Each row was made from one path, in order. Every step used is in the known rows, and no mark comes twice. Write each row's path.
Known rows:
nilo-dolu-popu-rumud-firiv: [ 0.47 -1.11  0.67 -1.14  0.24 -0.18 -1.75 -0.01  0.23 -0.02 -0.12  0.63
  0.76 -0.67  0.42 -0.05  0.88 -0.53 -0.37  0.70  0.87  0.38 -0.06 -0.18
  1.00  2.25  1.55  1.59]
popu-pezur: [-0.22  2.20  0.36  3.22  0.64  0.79 -0.05 -0.77 -0.82 -0.27 -0.41 -2.43
 -1.02  1.47 -2.29  1.60 -1.13  0.84  0.32 -0.54 -1.26 -2.27  1.47 -0.09
 -0.15  1.60  1.82  0.24]
rumud-popu-dolu-nilo-firiv: [-0.23 -0.49  0.72 -2.07  0.11 -0.87 -1.14 -0.27  0.22 -1.48  1.88  1.29
 -0.99  0.27  1.75  0.55  1.90  0.43 -0.34 -0.31 -0.16 -0.09 -0.23  1.24
 -0.19  0.23 -2.46  0.95]
popu-rumud-firiv: [-1.12 -0.24  0.09 -1.40  0.19 -0.84 -0.14  2.65 -0.15 -0.87 -0.16 -2.37
 -0.13 -0.84 -0.79  0.96  0.61  0.75 -0.24  0.09  0.95  0.13  1.18 -0.28
  0.15  2.39  4.45  0.21]
dolu-nilo-firiv-rumud: [-0.85 -1.18 -1.81 -1.81 -0.41  0.06  1.62  2.35  0.22  0.09  1.48 -3.33
 -0.82  0.56  0.82 -0.78  1.05 -1.62 -0.08 -1.00  0.28 -0.12  0.36  0.33
 -0.14  1.11 -0.32 -0.45]
popu-dolu-nilo-firiv-rumud: [-0.85 -0.94 -1.48 -2.62  0.15 -0.58  0.21  2.12 -0.18  0.74  2.68 -1.64
  0.34  0.45  0.95 -1.53  1.47 -2.33  0.23 -1.05  0.43 -0.12  0.00  1.24
 -0.25  1.42 -1.51  0.15]
firiv-nilo-dolu-popu-pezur: [ 1.53  0.40  0.51  2.18 -0.06  1.06 -0.65 -2.80  0.32  1.14 -0.15  1.41
  0.35  2.13 -0.21 -0.15 -0.80  0.35 -0.55 -0.14 -0.72 -1.39 -0.98  0.28
  0.39  0.21 -2.54  0.92]
dolu-nilo: [-0.82  0.84 -0.12  1.08  0.28 -0.07  1.21  1.54  0.24 -1.21  0.90 -2.66
 -2.06  0.48 -0.17  1.77 -0.67  3.04  0.42 -0.27  0.75 -1.16  0.10  0.26
 -0.33  0.12 -0.76 -0.12]
popu-rumud-firiv-nilo: [-0.74 -1.36 -0.31 -3.75 -1.00 -1.75  1.61  3.86  0.97 -0.45 -0.09 -0.59
  0.22 -0.17 -0.05  0.69  0.03  2.12 -0.85 -0.42  1.68  0.70 -0.69 -0.12
 -0.07  1.07  2.49 -1.09]
dolu-popu-pezur-lala-niro: [-0.82  2.16  1.26  0.68 -0.37  1.46 -3.63 -2.12  0.55  0.01 -3.87 -1.36
 -1.46  2.43 -1.67  1.09 -0.21  1.53  0.07  0.18 -1.85 -1.01  2.62  0.49
  0.45  0.19  2.10  0.61]
niro-lala-pezur-firiv-nilo-dolu: [ 1.00  0.77  0.25 -0.97 -0.02  0.26  0.74 -2.65 -1.35  0.82 -2.72 -0.11
  0.41 -1.75  0.40  0.15 -2.19 -2.00 -0.02  0.26 -0.07  0.67 -2.42 -0.13
  0.11 -3.31 -2.30 -1.11]
niro-lala: [-1.19  2.30 -0.21  2.44 -0.19  0.11  0.83  1.30 -1.06 -1.37 -2.33 -1.95
 -2.25 -0.87 -0.47  2.12 -2.32  1.37  1.19  0.36 -0.67 -1.44  3.18 -0.93
  0.12  0.31  2.28 -0.42]
niro-lala-pezur-firiv-rumud-popu-dolu-nilo: [-0.44 -0.48 -0.79 -2.57  0.37  0.29 -0.57 -1.53 -0.27  0.02  1.06 -0.15
  0.08 -1.77 -0.23  1.02  0.55 -1.35 -0.53 -0.61 -0.60  2.02 -1.04  1.24
 -1.34  1.13 -1.20 -1.61]
lala-pezur-popu-dolu-nilo-firiv-rumud: [ 0.11 -0.91 -1.13 -1.42  0.38 -0.26 -0.82 -0.39 -0.01  1.22  2.03 -0.98
  1.02 -0.32  0.49 -2.05  1.79 -3.05 -0.33 -0.58 -0.61  1.28 -1.23  0.50
 -0.54 -1.69 -3.43 -0.31]
firiv-rumud: [-1.44  0.54 -1.56  2.03  0.14  0.35  1.43  3.71 -0.27  0.29  0.73 -2.93
 -0.10  0.40 -1.27  0.16 -0.61 -0.64  0.88 -0.82  0.30 -1.58  2.22 -0.39
 -0.27  2.11  4.82 -0.72]
nilo-firiv-rumud: [-1.14 -0.45 -1.43 -0.04 -0.36  0.10  1.06  2.45 -0.34  0.17  0.17 -3.14
 -0.33  0.35  0.17 -1.22  0.64 -2.37  0.17 -0.70 -0.20 -1.23  1.74 -0.26
  0.20  1.10  2.81  0.00]
pezur-popu-dolu-nilo-firiv-rumud: [-0.26 -1.43 -1.05 -1.63 -0.35 -0.95  0.95  0.93 -0.18  0.79  2.48  0.20
  0.37  0.86  1.10 -2.29  2.29 -1.83  0.46 -0.50  0.12  0.75 -0.17  0.62
 -0.08  0.21 -3.27  0.12]
nilo-dolu: [ 0.22  2.08  0.78  3.29  1.13  0.05 -0.50  0.23 -1.35 -0.15 -0.38 -0.57
 -0.06 -0.16  0.01  0.97 -1.34 -1.16  1.63  0.34  0.65 -2.28  0.68 -0.32
  0.61 -0.07  1.54  1.41]
nilo-firiv-rumud-popu-dolu: [-1.04 -0.42 -0.18 -0.77  0.24 -0.66 -1.50  1.46 -0.16 -0.14  2.07  1.70
  0.99 -0.13  0.54 -0.42  1.62 -2.18  0.17 -0.71 -0.31 -0.64  1.60  0.83
 -0.57  2.31  2.95  0.28]
pezur-firiv-nilo-dolu-popu-rumud: [ 0.86 -1.62 -0.82 -0.91 -0.47  0.97  1.63 -0.52  0.23  0.92 -0.25  2.25
  1.66  0.36  0.42 -2.87  0.34 -0.22  0.10  0.60  0.71  1.46 -1.87  0.11
  0.68  1.29 -1.82  0.12]
lala-pezur-popu-rumud-firiv-nilo: [ 0.05 -1.34 -0.07 -2.67 -0.76 -1.33  0.94  1.17  1.29  0.10 -0.81  0.09
  0.81 -0.72 -0.42  0.18  0.21  1.59 -1.36 -0.12  0.59  1.89 -1.82 -0.82
 -0.51 -2.28  0.26 -1.51]
rumud-firiv-nilo-dolu-popu-pezur-lala: [ 1.66 -1.26  2.05 -1.76 -0.76  0.44 -0.51 -1.80  0.06  1.38 -3.52 -0.32
 -0.47  1.53  0.50  0.69 -0.17  0.13 -0.84  0.18 -0.88  0.35  0.23  0.14
  1.46 -0.21 -0.71  0.66]
dolu-popu: [-0.23  0.33  0.27  3.66 -0.16  1.08 -0.36 -0.20  0.70 -0.89 -0.09 -0.58
 -1.36  0.82 -0.19  0.58 -0.32  2.46  0.30  0.45 -0.53 -1.72  1.60 -0.31
  0.49 -0.44  1.44  1.17]

Write each row's path:
[ 0.94 -1.16  0.60 -1.83 -0.50 -1.74  1.30  0.82  0.01  0.65 -0.05  2.94
  1.26  0.21  0.98 -0.65  0.25 -0.15 -0.05  0.41  1.76  1.04 -1.65 -0.65
  0.49 -0.65 -1.06  0.11] | pezur-popu-rumud-firiv-nilo-dolu
[-0.64  0.57  0.69 -0.12  0.75 -0.66 -0.30  0.75  0.49 -1.41  2.75  1.29
 -0.73  0.06  0.25  1.98  0.61  2.45  0.35 -0.33  0.51 -0.61  0.27  1.28
 -0.88  1.70 -0.49  0.35] | rumud-popu-dolu-nilo
[ 1.26 -1.54  1.28 -0.38 -0.84 -0.54 -0.78 -1.01  0.99  0.17 -0.40  1.87
  0.18  0.35  1.76  0.42 -0.01  0.88 -0.89  0.42  0.82 -0.54 -1.31  0.33
  1.01 -1.64 -1.44  1.38] | rumud-firiv-nilo-dolu-popu
[-0.37  1.47 -0.88  2.61  0.91  0.84  0.26  0.43  0.02 -0.19 -0.11 -0.33
  0.70 -0.64 -1.95 -0.89 -0.22  0.03  0.70  0.60 -0.60  0.91  0.32 -1.63
 -0.56 -0.58  1.38 -0.93] | lala-pezur-popu-rumud
[-0.28  0.11  0.32 -2.44  0.25 -1.00 -0.83 -0.17 -0.40 -0.62  1.60 -0.70
 -0.82  0.52  1.54 -0.38  1.46 -0.16  0.23 -0.13  0.28 -0.47 -0.67  1.31
  0.17 -0.70 -3.72  1.36] | popu-dolu-nilo-firiv
[-0.91 -1.50 -0.86 -1.31 -0.63 -0.02  0.84  1.63  0.97 -0.88  1.73 -0.74
 -1.22  0.18  0.97  0.53  1.49 -0.54 -0.82 -0.95 -0.13  0.03  1.13  0.07
 -0.68  2.63  1.95 -0.82] | dolu-nilo-firiv-rumud-popu
[ 1.77 -0.96  0.58  0.71 -0.19  1.41 -0.28 -3.92  0.37  0.90 -1.16  1.02
  0.90 -0.56  0.60 -1.13 -0.68 -0.43 -0.89  0.41 -0.32  0.47 -2.99  0.31
  0.42 -3.75 -3.04  0.30] | lala-pezur-firiv-nilo-dolu-popu
[ 1.64 -0.49  0.18  0.31 -0.53  1.35 -0.22 -4.32 -0.09  0.72 -2.63  1.18
  0.23 -1.24  1.06 -0.70 -1.51 -1.00 -0.66  0.74 -0.90  0.87 -2.24  0.03
  0.36 -3.53 -3.72 -0.21] | niro-lala-pezur-firiv-nilo-dolu-popu
[ 0.53 -0.43 -0.93  0.09 -0.16  0.73  0.43  1.34  0.90  0.71  0.56  2.52
  1.34  0.52  0.67 -2.06 -0.26  0.27  0.63  0.31  0.81  0.16 -0.49 -0.36
  0.44  1.55 -0.81  0.37] | firiv-nilo-dolu-popu-rumud
[-0.72  0.70 -0.78  2.46  0.28  0.07  1.92  1.90 -0.25 -0.40  0.49  0.69
  0.01  0.48 -1.42 -1.22  0.32  1.32  1.54  0.66  0.22  0.41  1.66 -1.39
 -0.18  1.33  1.48 -0.34] | pezur-popu-rumud
[ 1.12 -0.17  0.33 -2.49 -0.41 -1.19 -0.27 -0.79 -0.32  0.78 -2.13  2.18
  1.21 -1.98  0.78 -0.05 -0.98 -1.78 -0.33  0.52  0.56  2.16 -1.75 -1.04
  0.10 -2.26 -1.78 -0.97] | niro-lala-pezur-popu-rumud-firiv-nilo-dolu
[-0.75  2.99 -0.06  2.42  0.68  0.92 -1.32 -0.58 -0.59 -1.08 -2.71 -3.34
 -1.40 -2.14 -1.21  2.45 -2.69 -0.53  0.38  0.19 -1.50 -0.69  1.44 -0.89
 -0.59 -2.24  1.95 -1.00] | niro-lala-pezur
[-1.47  0.01 -0.74  1.98  0.00  0.24  0.91  2.78  0.56 -0.81  0.93 -0.68
 -0.66 -0.04 -1.02  1.67  0.01  0.38  0.12 -0.81 -0.03 -1.06  2.97 -0.60
 -0.86  3.23  6.51 -1.15] | firiv-rumud-popu
[ 0.51  0.51  0.39 -1.60  0.13 -0.61 -1.58 -2.93 -0.76 -0.36 -0.07  0.32
 -0.81 -1.01  1.47 -0.55  0.78 -1.09 -0.15  0.38 -1.40  1.39 -1.23  0.34
 -0.25 -3.80 -6.37  0.26] | niro-lala-pezur-popu-dolu-nilo-firiv
[-1.00 -0.27 -0.58 -0.87  0.57 -0.58 -0.22  2.04  0.55 -0.36  3.79  0.84
  0.16  0.29  0.09  1.13  1.03  0.61  0.18 -0.95  0.69 -0.06  0.45  1.28
 -1.10  3.19  0.68 -0.35] | firiv-rumud-popu-dolu-nilo
[ 1.09 -1.11 -0.87 -0.90  0.14  1.73  0.08 -1.73  0.34  1.15 -0.41  1.60
  2.12 -0.63 -0.19 -2.65 -0.20 -1.36 -0.44  0.51  0.11  1.96 -2.92 -0.01
  0.19 -0.79 -2.00 -0.44] | lala-pezur-firiv-nilo-dolu-popu-rumud
[ 0.89  0.76  0.75  3.62  0.60  1.08 -1.27 -1.49 -0.09 -0.03  0.01  0.97
 -0.12  0.21  0.75  0.02 -0.52 -0.02  0.86  0.75 -0.15 -1.77  0.57 -0.19
  0.86 -0.29 -0.11  2.08] | nilo-dolu-popu
[ 1.45 -0.08  1.21  0.55 -0.54  1.41  0.35 -1.18 -0.13  1.32 -3.05  0.23
 -0.63  2.28 -0.07 -0.47 -0.91  0.40  0.31  0.07 -1.15 -0.25  0.86 -0.13
  1.22 -0.15 -1.53  0.27] | firiv-nilo-dolu-popu-pezur-lala
[ 1.00 -0.16  0.46  1.82 -0.56  0.44  0.05 -0.52  0.68  0.19 -0.13  2.39
  0.17  0.66  1.36 -0.84 -0.89  1.08  0.19  0.35  0.65 -1.05 -0.72  0.03
  0.77 -1.36 -1.72  1.06] | firiv-nilo-dolu-popu
[-0.22  0.11  0.15 -1.00 -0.03 -0.70 -0.79 -0.35 -0.21 -0.52 -1.88 -0.80
 -0.18 -2.11 -0.93  1.06 -0.07 -0.32 -0.48  0.74 -0.51  2.02  0.72 -1.36
 -0.13 -0.65  1.59 -0.95] | niro-lala-pezur-popu-rumud-firiv
[ 0.33 -0.48  0.29 -2.76 -0.03 -1.31  0.61  2.24 -0.16  0.58 -0.21  1.08
  1.24 -0.53  0.86  0.09 -0.28 -0.64 -0.33 -0.11  1.98  0.22 -1.40  0.01
  0.50  0.66  0.61  0.11] | popu-rumud-firiv-nilo-dolu
[-0.21  1.43  0.99  2.89  0.62 -0.95 -0.28 -0.29 -0.96 -0.14  1.30  2.55
  0.55  0.51 -0.63 -0.48  0.38  1.57  1.63  0.62 -0.01 -1.05  1.06  0.07
 -0.03 -1.35 -0.36  0.98] | pezur-popu-dolu
[ 1.45  1.31  0.94  4.07  0.83  1.72 -1.90 -3.70 -0.53  0.62 -0.11  0.39
 -0.15  1.69 -0.77  0.22 -0.60 -0.83 -0.05  0.17 -1.24 -1.89  0.20  0.19
  0.47  1.01 -1.29  1.91] | nilo-dolu-popu-pezur
[-0.28 -1.74 -0.06 -2.68 -1.37 -1.93  2.31  2.62  0.98 -0.28  0.08  1.43
  0.30  0.44  0.16 -0.15  0.69  2.81 -0.78  0.10  1.34  1.55 -0.72 -0.67
  0.05 -0.18  0.44 -1.03] | pezur-popu-rumud-firiv-nilo
[-0.88  1.41  1.21  1.92  0.79 -0.66 -1.68  0.75 -0.22 -1.25  1.58  2.21
  0.11 -0.11 -0.49  1.71  0.30  1.24  0.75 -0.06  0.08 -1.46  1.89  0.65
 -0.57  1.46  3.36  0.70] | rumud-popu-dolu
[ 0.32 -1.11  0.51 -0.79 -1.11  0.24  2.96 -1.82  0.28 -0.40 -0.71  0.63
 -0.55  1.65 -1.12  1.07 -0.21  2.30 -1.63 -0.71 -0.66  0.12 -1.41  0.42
 -0.66  0.45  0.28 -1.70] | rumud-popu-pezur-firiv-nilo
[ 0.16  1.57  0.20  0.47  0.61 -0.43 -0.94 -1.96 -0.55 -0.19  0.93  0.64
 -0.57 -1.16 -0.03  0.65 -0.52  0.76  0.64  0.35 -0.68  1.15 -0.67  0.34
 -0.83 -2.50 -4.94 -0.41] | niro-lala-pezur-popu-dolu-nilo
[-0.06 -0.28  0.45 -0.39  0.30 -0.77 -0.82 -0.17  0.12 -0.30 -0.53 -1.07
  0.40 -1.32 -1.28  0.44  0.83 -0.07 -0.63  0.55 -0.01  1.49 -0.10 -1.13
 -0.12 -1.21  2.50 -0.41] | lala-pezur-popu-rumud-firiv
[-0.72 -0.40 -1.35  0.59  0.46  1.40  1.23 -0.39 -0.82  0.98 -0.43 -4.40
  0.78 -1.18 -2.05 -0.40 -0.39 -2.65 -0.21 -0.64 -0.71  0.23 -0.54 -0.13
 -0.56 -0.44  3.42 -1.68] | lala-pezur-firiv-rumud
